What can hang from each mark
Q757: Q39 Q659
Q39: Q91 Q138 Q757
Q91: Q39 Q835
Q527: Q659
Q3: Q355
Q835: Q527
Q659: Q527
Q355: Q39 Q527

Each row was made from one small tree. Brackets hold a mark, then the marks that hang from it, in the order of their numbers. Every link used is in the known rows. Write each row's tree.
(in the rows, 128 means zero)
Known rows
[Q355 [Q39 [Q757 Q659]]]: [123 116 129 110 136 164 126 179  93 126 148 141 102  99 156 135 133 195
 149]
[Q39 [Q91 [Q835 [Q527 Q659]]] Q138 Q757]: [143 178 151 120  73  71 103  96 166 141 135 101 147 188 108 155 100  58
 103]
[Q3 [Q355 [Q39 Q138 Q757] Q527]]: [ 97  90 140 137 179 175  84 173 114 131 140  68 134 115 144 121 118 170
 129]
[Q91 [Q39 Q138] [Q835 [Q527 Q659]]]: [117 191 123 132 111 104  99  76 170 113  86 121 129 100 142 162 139  37
 113]
[Q39 Q138 [Q757 Q659]]: [123 142 143 108  89 141 127 169 123 146 139 163 111 165 136 109 107 158
 118]
[Q355 Q39]: [ 84  85 131 128 149 168 108 179  93 111 112 161 109  55 155 147 156 174
 143]
[Q39 [Q91 [Q835 Q527]] Q138 Q757]: [129 150 159 118  53  78  91  98 143 143 137 123 164 177 106 129  87  83
  84]
[Q91 Q835]: [111 112 137 110 133 139 135 125 104 117  72 192 111  95 155 137 163 131
 112]
[Q39 Q91 Q138]: [102 116 138 134  93 116 125 144 124 133 126 174 136 149 109 118 119 136
 112]
[Q757 [Q659 Q527]]: [133  81 122 105 145 175 168 181 109 113  71 194  84  91 144 148 151 150
 203]
[Q39 [Q91 [Q835 Q527]] Q138 [Q757 Q659]]: [154 181 138 111  67  96 129 109 141 151 139 122 145 192 107 117  84  91
 101]
[Q757 [Q39 Q138] [Q659 Q527]]: [161 108  89 122 145 153 185 161 135 131 111 176  87  95 133 110 146 135
 185]
[Q3 Q355]: [ 94 102 129 105 187 186 135 179 108 119  75 192  81  91 152 136 139 169
 147]
[Q39 Q138 Q757]: [100 108 163 118  77 123  90 158 125 142 138 167 130 149 136 118 107 150
 104]
[Q757 [Q39 [Q91 Q835] Q138]]: [151 145  98 135 122  93 169  86 133 137 140 163 132 126 118  94 143 119
  92]
[Q757 [Q39 Q91 Q138]]: [136 129  97 136 113 115 158 134 133 143 155 174 116 119 116 116 133 150
 115]
[Q355 [Q39 [Q91 Q835] Q138 Q757] [Q527 Q659]]: [143 132 136 155 129  97 112  95 132 123 164  30 164 152 123 146 139 110
 113]

Write each row's tree
[176 113  85 133 137 129 203 139 139 134 141 164 107 122 108 106 135 137
 181]
[Q757 [Q39 Q91 Q138] [Q659 Q527]]
[129 187 145 123  83  85  81  66 175 126 124 100 143 129 138 158 121  48
  97]
[Q91 [Q39 Q138 Q757] [Q835 [Q527 Q659]]]
[159 130  89 123 139 111 180  93 113 126 125 179 111  91 136 129 161 145
 112]
[Q757 [Q39 [Q91 Q835]]]
[112 138 152 128  89  93  97  54 133 120 141 145 157 125 138  94 129 113
  70]
[Q91 [Q39 Q138 Q757] Q835]
[124 135 133 113 100 113 123 119 122 125  86 161 130 116 126 166 128  95
 118]
[Q39 [Q91 [Q835 Q527]]]
[126 124 129 152 185 143 112 146 139 130 165  33 136 153 120 145 124 149
 147]
[Q3 [Q355 [Q39 Q91 Q138 Q757] [Q527 Q659]]]
[139 129 115 138 181 170 134 158 112 139 171  53 132 159 118 103 103 181
 140]
[Q3 [Q355 [Q39 Q91 Q138 [Q757 Q659]] Q527]]
[103 159 128 130  96 111  89  77 148 119  89 144 146  92 139 135 125  60
  94]
[Q91 [Q39 Q138] [Q835 Q527]]
[151 101 149 119  90 114 152 135 126 131 153 144 139 177 102 103 103 138
 166]
[Q39 Q91 Q138 [Q757 [Q659 Q527]]]
[127 117 136 155 118 119  98 145 135 131 175  41 147 147 121 167 128 141
 136]
[Q355 [Q39 Q91 Q138 Q757] [Q527 Q659]]
[130 146 108 159 222 144 143 107 135 110 116  38 139 133 124 126 156 104
 135]
[Q3 [Q355 [Q39 [Q91 Q835] Q138] [Q527 Q659]]]
[105  82 111 139 210 188 131 171  96 119 117  93 116  83 136 154 146 187
 160]
[Q3 [Q355 [Q39 Q91] Q527]]
[157 111 131 132 192 132 166  92 119 108 159  81 153 159 104  47 115 125
 157]
[Q3 [Q355 [Q39 [Q91 Q835] Q138 [Q757 [Q659 Q527]]]]]
